Each row was made from one small tree. The marks that hang from a mark follow it in brackets, in the order of their numbers. Every link used is in the known rows. Write each row's tree.
Known rows:
Q_615(Q_380(Q_494)): [-0.06 -0.94 -0.26 -0.57  0.23 -0.83 -0.06 -1.41 -0.89 -1.03  0.38 -1.67
  0.36  0.35 -0.24  0.54  1.47  0.02 -1.43  2.96 -0.51  0.63  1.30  2.87]
Q_737(Q_210 Q_273 Q_380(Q_494) Q_612): [ 1.07  0.80 -0.83 -6.50  3.46 -0.84 -0.26 -1.51 -2.72 -2.45 -1.95 -0.44
  1.99  0.41 -1.17  3.47  0.09 -2.26 -1.92  1.39  0.41 -2.20 -0.41 -0.76]
Q_494(Q_273): [ 1.14 -1.08  0.18 -0.16  0.29  1.06 -0.38 -0.70 -0.61 -0.72 -1.80 -0.56
 -0.75  0.01 -0.97 -0.58 -0.41  0.45  0.35 -0.83  0.75 -1.29 -0.21  1.49]
Q_305(Q_615(Q_380(Q_494 Q_737(Q_612)))): [ 0.25  0.00 -0.88 -2.59  0.51 -1.11  2.79  0.56 -1.93 -1.12 -0.25 -1.70
  0.86 -0.44 -0.80 -1.34  3.35 -1.37 -1.15  4.54 -0.33  0.14  1.78  2.48]
Q_612(Q_737(Q_210 Q_273 Q_380(Q_615))): [-0.92  0.07  3.09 -6.03  1.81  0.27 -0.51 -2.01 -2.81 -0.66 -0.92  0.44
 -0.51  0.90 -1.89  1.22 -1.27  0.39 -0.29  1.42 -0.10 -1.38  0.17 -1.33]
Q_380(Q_615): [-1.30 -0.81  0.73 -1.93  0.87 -0.33  0.55  0.31 -1.46 -0.34  0.45 -0.68
 -0.16  0.76 -0.83  0.16  0.97 -0.03  0.12  1.52 -1.79 -0.01  0.17 -1.64]
Q_494(Q_273 Q_380(Q_615 Q_737)): [-1.11 -1.59  1.10 -5.01  1.17  1.77 -1.12  1.20 -1.58 -1.89 -1.16 -1.71
 -1.50  0.21 -1.06 -2.08  1.08  0.24  0.24  4.15  0.96 -1.94  0.45  2.36]
Q_612(Q_737(Q_210 Q_273 Q_380)): [ 0.16  0.83  2.23 -4.28  1.01  0.88 -1.06 -2.08 -1.60 -0.49 -1.42  1.38
 -0.22  0.23 -1.03  1.09 -2.13  0.15 -0.38  0.30  1.57 -1.41 -0.12  0.12]
Q_122(Q_615(Q_380(Q_737))): [-0.19 -0.99  0.65 -0.03  0.02 -0.25  0.50 -0.07  0.27 -1.13 -0.03 -0.03
 -0.12 -0.28  0.01 -1.80  1.70 -0.34 -1.10  2.16  0.16 -0.61  0.53  1.78]
Q_122(Q_615(Q_380(Q_737(Q_273)))): [ 0.75 -0.31  1.59 -1.58  0.68  0.07  0.33 -0.26  0.85 -2.25 -0.88  0.86
 -0.16  0.45 -0.10 -1.42  1.38  0.37 -0.67  2.55  1.10 -0.50 -0.24  1.82]
Q_737(Q_210 Q_612): [ 0.85  0.89 -1.86 -2.19  1.49 -0.21  1.13 -0.28 -0.74 -1.23 -1.41 -0.57
  2.20  0.33 -0.96  1.43 -0.42 -1.11 -1.18 -1.39 -0.41 -1.27 -0.81 -0.76]
Q_494(Q_380): [-0.46 -0.38 -0.06 -3.03  0.96  0.22 -1.61  0.65  0.49 -1.20  0.05 -0.52
 -0.97 -0.55  0.36  0.18 -0.51  0.33 -0.52  1.72  1.68 -0.20  0.33  0.92]
Q_615(Q_380(Q_494(Q_273) Q_737(Q_210))): [ 0.56 -0.47 -0.14 -3.07 -0.22  1.38 -0.30 -1.25 -2.38 -1.96 -2.96 -1.92
  0.83  1.23 -1.36 -0.94  1.33  0.10 -1.49  3.86 -0.65 -2.46  0.71  5.32]
Q_494(Q_273 Q_380(Q_737)): [ 0.16 -0.53  0.55 -3.25  0.38  2.00 -1.71  0.97 -0.35 -1.60 -1.78 -1.04
 -1.47 -0.63 -0.15 -2.29  0.22  0.43 -0.02  2.97  2.63 -2.05  0.21  3.67]
Q_615(Q_380(Q_494 Q_737(Q_612))): [ 0.42  0.22 -1.36 -0.58  0.60 -0.64  0.74  0.03 -1.39 -1.71  0.40 -2.53
  1.85 -0.19 -0.24 -0.74  3.02 -1.15 -1.72  4.13  0.15 -0.11  0.90  3.71]
Q_380(Q_494(Q_273) Q_615): [-0.46 -2.43  0.68 -3.01  1.56  0.67  0.22 -0.82 -3.21 -0.28 -0.36 -1.85
 -0.54  0.97 -1.89 -0.02  2.09 -0.34  0.06  2.42 -2.36 -1.44  1.06  1.47]
Q_612(Q_737(Q_380(Q_494))): [-1.32 -0.97  1.34 -1.73  0.49  0.07 -0.98 -2.34 -2.67  1.82  1.54 -0.60
 -0.99 -1.36 -0.67  0.37  0.49 -0.97 -0.46  1.88  0.03 -0.48  2.11  1.61]
Q_380(Q_615 Q_737(Q_210)): [-1.68  0.64  0.86 -3.81  0.03  0.75  0.86  1.22 -2.29 -0.35 -0.98 -0.30
  1.22  1.45 -1.00 -0.58  1.05 -0.79 -0.32  2.86 -2.26 -1.61  0.12 -0.04]
Q_494(Q_273 Q_380(Q_615)): [-0.49 -2.39  1.04 -5.13  2.20  0.94 -1.22  0.12 -1.29 -2.10 -1.20 -1.94
 -1.98  0.49 -1.33 -0.28  0.02  0.89 -0.17  2.47  0.76 -1.52  0.29  0.86]
Q_380(Q_494 Q_737): [-1.02  0.11  0.13 -0.94 -0.63  0.56  0.19  0.85 -1.74  0.96  0.72 -0.51
  0.79  0.05  0.26 -1.44  2.47 -1.21 -0.05  3.52 -1.25 -0.59  1.24  2.93]

Which tree is each row?
[-2.21  0.36  0.83 -6.96  0.99  0.86 -0.48  1.73 -1.76 -1.47 -0.77 -0.88
  0.12  0.99 -0.56 -0.40  0.72 -0.40 -0.67  4.66 -0.54 -1.72  0.34  0.70]  Q_494(Q_380(Q_615 Q_737(Q_210)))
[ 1.92  1.37  0.19 -1.02  1.10 -0.22  0.57  0.37  0.53 -3.58 -1.06 -1.08
  1.41  0.27 -0.17 -0.92  1.20  0.61 -0.94  2.96  2.59 -0.08 -0.93  2.58]  Q_615(Q_380(Q_737(Q_273 Q_612)))
[ 0.23  0.70  1.68 -4.09 -0.35 -0.35  1.82  0.63 -1.42 -1.71 -0.93 -0.02
 -0.33  0.94 -0.42 -1.66  2.49  0.19 -0.21  5.87  0.34  0.42  1.46  3.08]  Q_305(Q_615(Q_380(Q_494 Q_737(Q_273))))
[ 1.59 -0.94 -0.98 -0.87  1.02  0.45  0.32 -0.82 -1.79 -2.34 -1.25 -3.04
  1.08 -0.26 -1.10 -1.42  2.58 -0.49 -1.48  3.44  0.69 -1.48  0.50  5.28]  Q_615(Q_380(Q_494(Q_273) Q_737(Q_612)))
[-0.70 -0.88 -0.37 -3.34  0.46 -0.11  0.81 -0.88 -1.68 -0.79 -0.60 -0.46
  1.48  0.84 -0.62 -0.10  2.35 -1.37 -2.11  3.18 -2.17 -1.69  1.28  2.83]  Q_122(Q_615(Q_380(Q_494 Q_737(Q_210))))
[-1.32  0.21  2.10 -6.43  1.57  0.91 -1.06  1.89 -0.76 -2.34  0.04 -0.32
 -0.87  1.12 -0.13 -1.54  1.17  0.62  0.47  5.47  1.36 -0.63 -0.02  0.83]  Q_494(Q_380(Q_615 Q_737(Q_273)))
[ 1.24 -1.58 -1.38 -2.83  3.13 -0.03 -0.55 -1.74 -2.85 -1.54 -1.71 -2.34
 -0.04 -1.00 -1.54  1.57  0.84 -2.04 -1.28  0.75  0.76 -2.59  0.32  0.88]  Q_737(Q_380(Q_494(Q_273)) Q_612)
[ 0.29 -0.20  1.05 -4.17  1.88 -0.44 -1.25 -1.28 -1.92 -1.10 -0.70  0.09
 -0.25  0.07 -0.30  1.78  0.54 -1.04 -0.69  2.94  0.86 -1.00  0.42  0.11]  Q_737(Q_273 Q_380(Q_494))
[-1.03 -1.64  1.05 -2.79  0.48  1.37  0.35  0.21 -3.49 -0.06 -0.39 -1.71
 -0.24  0.93 -1.44 -2.03  2.95 -0.61  0.54  4.45 -2.14 -2.01  1.15  2.67]  Q_380(Q_494(Q_273) Q_615 Q_737)
[ 0.01 -2.51 -0.56 -4.30  3.94 -0.51  0.07 -1.61 -4.28 -1.62 -1.17 -3.09
 -0.12 -0.39 -2.36  1.83  1.91 -2.02 -1.26  2.42 -0.97 -2.65  0.61 -0.66]  Q_737(Q_380(Q_494(Q_273) Q_615) Q_612)
[-1.38  0.81  1.46 -8.68  1.62  1.14 -0.68  1.70 -1.33 -2.91 -1.44 -0.11
  0.29  1.94 -0.59 -0.29  0.31  0.36 -0.25  5.05  0.69 -1.81 -0.37  0.80]  Q_494(Q_380(Q_615 Q_737(Q_210 Q_273)))
[-0.44 -0.04  0.16 -0.54 -0.82 -0.09 -0.05 -0.15 -1.20 -0.81  0.37 -1.64
  0.68  0.20  0.14 -1.21  2.68 -0.34 -1.20  5.00 -0.29  0.07  1.51  4.24]  Q_615(Q_380(Q_494 Q_737))
[-0.13 -0.63  0.30 -2.54  0.00 -1.41  1.94 -0.60 -1.50 -0.71 -0.16 -0.93
 -0.55  0.07 -0.84  0.17  1.75  0.01 -0.94  3.50 -1.02  0.81  2.03  1.60]  Q_305(Q_615(Q_380(Q_494)))
[-1.21  0.42 -0.91 -7.15  2.43  0.45  0.11  1.80 -1.84 -2.46 -0.94 -1.82
  1.44  0.56 -1.05 -0.02  1.17 -1.39 -1.34  3.88 -0.32 -1.91 -0.11  0.33]  Q_494(Q_380(Q_615 Q_737(Q_210 Q_612)))
[-2.06 -0.57  2.04 -4.51  1.15  0.08 -0.34 -2.00 -3.34  0.53 -0.13 -0.31
 -0.48  0.20 -1.79  1.17 -0.80 -0.45 -0.79  1.03 -1.15 -1.55  0.80 -1.52]  Q_612(Q_737(Q_210 Q_380(Q_615)))
[-1.94 -1.63  0.53 -4.30  2.18 -1.22 -0.22 -0.85 -3.69 -0.08  0.62 -1.49
 -0.48  0.18 -0.99  1.96  1.91 -1.71 -0.92  3.86 -2.05 -0.98  1.46 -1.72]  Q_737(Q_380(Q_494 Q_615))
[ 0.44  1.20  1.84 -2.61 -0.04  1.38 -0.20 -1.31 -0.60  0.01 -0.74  1.38
  0.43  1.12 -0.92 -0.17 -1.63  1.15  0.54 -0.68  0.63 -0.44 -0.16  1.46]  Q_612(Q_737(Q_210 Q_273))
[ 0.66 -0.01 -1.47 -2.44  1.64 -0.43  1.50 -0.32 -0.31 -2.34 -1.42 -0.80
  2.09  0.09 -0.90  0.11  1.36 -1.48 -2.37  0.84 -0.33 -1.74 -0.28  0.86]  Q_122(Q_615(Q_380(Q_737(Q_210 Q_612))))
[-1.52 -0.27  0.71 -5.40  2.02 -0.68 -0.23 -0.91 -2.82 -1.29 -1.65 -0.62
  0.08  0.81 -1.41  2.58 -0.37 -1.11 -1.27  1.61 -1.46 -2.29 -0.06 -3.12]  Q_737(Q_210 Q_380(Q_615))
[ 0.96  2.12  1.79 -5.23 -0.38  0.10  1.99  0.67 -0.68 -2.69 -3.11  0.96
  0.48  1.66 -0.71 -1.03  0.18  0.88 -0.38  3.67  0.93 -0.66 -0.06  1.48]  Q_305(Q_615(Q_380(Q_737(Q_210 Q_273))))
[ 0.94 -3.54 -0.05 -1.50  1.61  0.10 -0.02 -2.54 -1.20 -1.31 -0.95 -1.35
 -0.78 -0.03 -1.47  0.03  1.59 -0.21 -1.38  1.24 -0.92 -1.47  1.23  3.09]  Q_122(Q_615(Q_380(Q_494(Q_273))))
[-1.36 -0.09  1.81 -4.35  0.90  0.58  0.46  0.83 -2.72 -0.42  0.65 -0.37
  0.43  1.48 -0.61 -1.29  3.01 -0.63  0.61  5.44 -1.84 -0.54  0.75  1.45]  Q_380(Q_494 Q_615 Q_737(Q_273))
[-0.72  0.82 -0.65 -3.82  1.50  0.16  1.70  1.33 -2.53 -1.12 -0.95 -1.48
  2.25  0.89 -1.46 -0.10  1.69 -1.54 -0.79  2.16 -1.93 -1.70 -0.44 -0.91]  Q_380(Q_615 Q_737(Q_210 Q_612))
[ 0.78  1.53 -0.77 -3.73  0.21 -0.80  2.99  1.07 -1.06 -2.18 -2.52 -0.91
  1.63  0.21 -1.12 -0.60  0.99 -0.90 -1.57  2.49  0.27 -0.87  0.17  0.87]  Q_305(Q_615(Q_380(Q_737(Q_210 Q_612))))
[ 1.51  1.32 -0.41 -5.27  3.20 -0.63 -0.12 -1.06 -1.30 -2.99 -2.89 -0.07
  1.47  0.31 -1.10  3.11 -1.27 -1.37 -1.62 -0.26  1.77 -2.15 -1.47 -2.21]  Q_737(Q_210 Q_273 Q_380 Q_612)
[-0.68  0.01  0.85 -2.45 -0.92 -0.73  1.93  0.59 -1.77 -0.35 -0.25 -0.65
 -0.33  0.02 -0.37 -1.99  2.76 -0.36 -0.60  4.97 -0.78  0.39  2.23  2.91]  Q_305(Q_615(Q_380(Q_494 Q_737)))
[ 1.79  1.50  0.58 -3.09  0.96 -0.78  2.62  1.26 -0.09 -3.08 -1.64 -0.30
  0.54  0.05 -0.73 -1.39  1.53  0.24 -0.44  3.44  2.02  0.25 -0.15  1.12]  Q_305(Q_615(Q_380(Q_737(Q_273 Q_612))))
[-0.33 -2.38 -0.18 -1.40  1.20 -1.25  0.44 -1.94 -0.76 -0.68  0.81 -0.60
  0.14 -0.06 -0.53  0.71  2.09 -0.76 -1.65  1.93 -1.55 -0.04  1.52  1.66]  Q_122(Q_615(Q_380(Q_494)))
[ 0.35 -2.68  0.13 -1.32  0.59  0.75  0.25 -1.28 -1.41 -1.25 -0.97 -1.21
 -0.42 -0.05 -1.21 -1.75  2.76 -0.59 -1.29  3.00 -0.63 -1.94  1.41  4.40]  Q_122(Q_615(Q_380(Q_494(Q_273) Q_737)))
[ 2.03  1.49 -0.80 -3.76  2.36  0.10  0.75 -0.25 -0.24 -2.52 -2.00  0.21
  2.07  1.08 -1.03  1.76 -0.88 -0.45 -0.69 -0.90  0.77 -1.21 -1.68 -0.58]  Q_737(Q_210 Q_273 Q_612)
[-2.43 -2.05  1.99 -3.27  1.32 -0.44 -0.46 -1.96 -4.10  1.64  2.13 -1.26
 -1.15 -0.61 -1.36  0.43  1.56 -0.90 -0.33  3.17 -1.69 -0.42  2.33  0.12]  Q_612(Q_737(Q_380(Q_494 Q_615)))
[-0.14  1.27 -1.52 -5.21  1.69  0.64 -0.38  1.65 -0.63 -2.26 -1.21 -1.14
  1.55 -0.04 -0.17 -0.24  0.23 -1.18 -1.42  2.33  1.56 -1.85 -0.32  1.67]  Q_494(Q_380(Q_737(Q_210 Q_612)))
[ 1.07  0.08 -0.60 -4.10  3.54 -1.01 -0.28 -1.18 -2.12 -1.97 -0.49 -0.84
  0.75 -0.34 -0.74  2.41  1.03 -1.70 -1.22  2.17  1.25 -1.18 -0.10 -0.52]  Q_737(Q_273 Q_380(Q_494) Q_612)
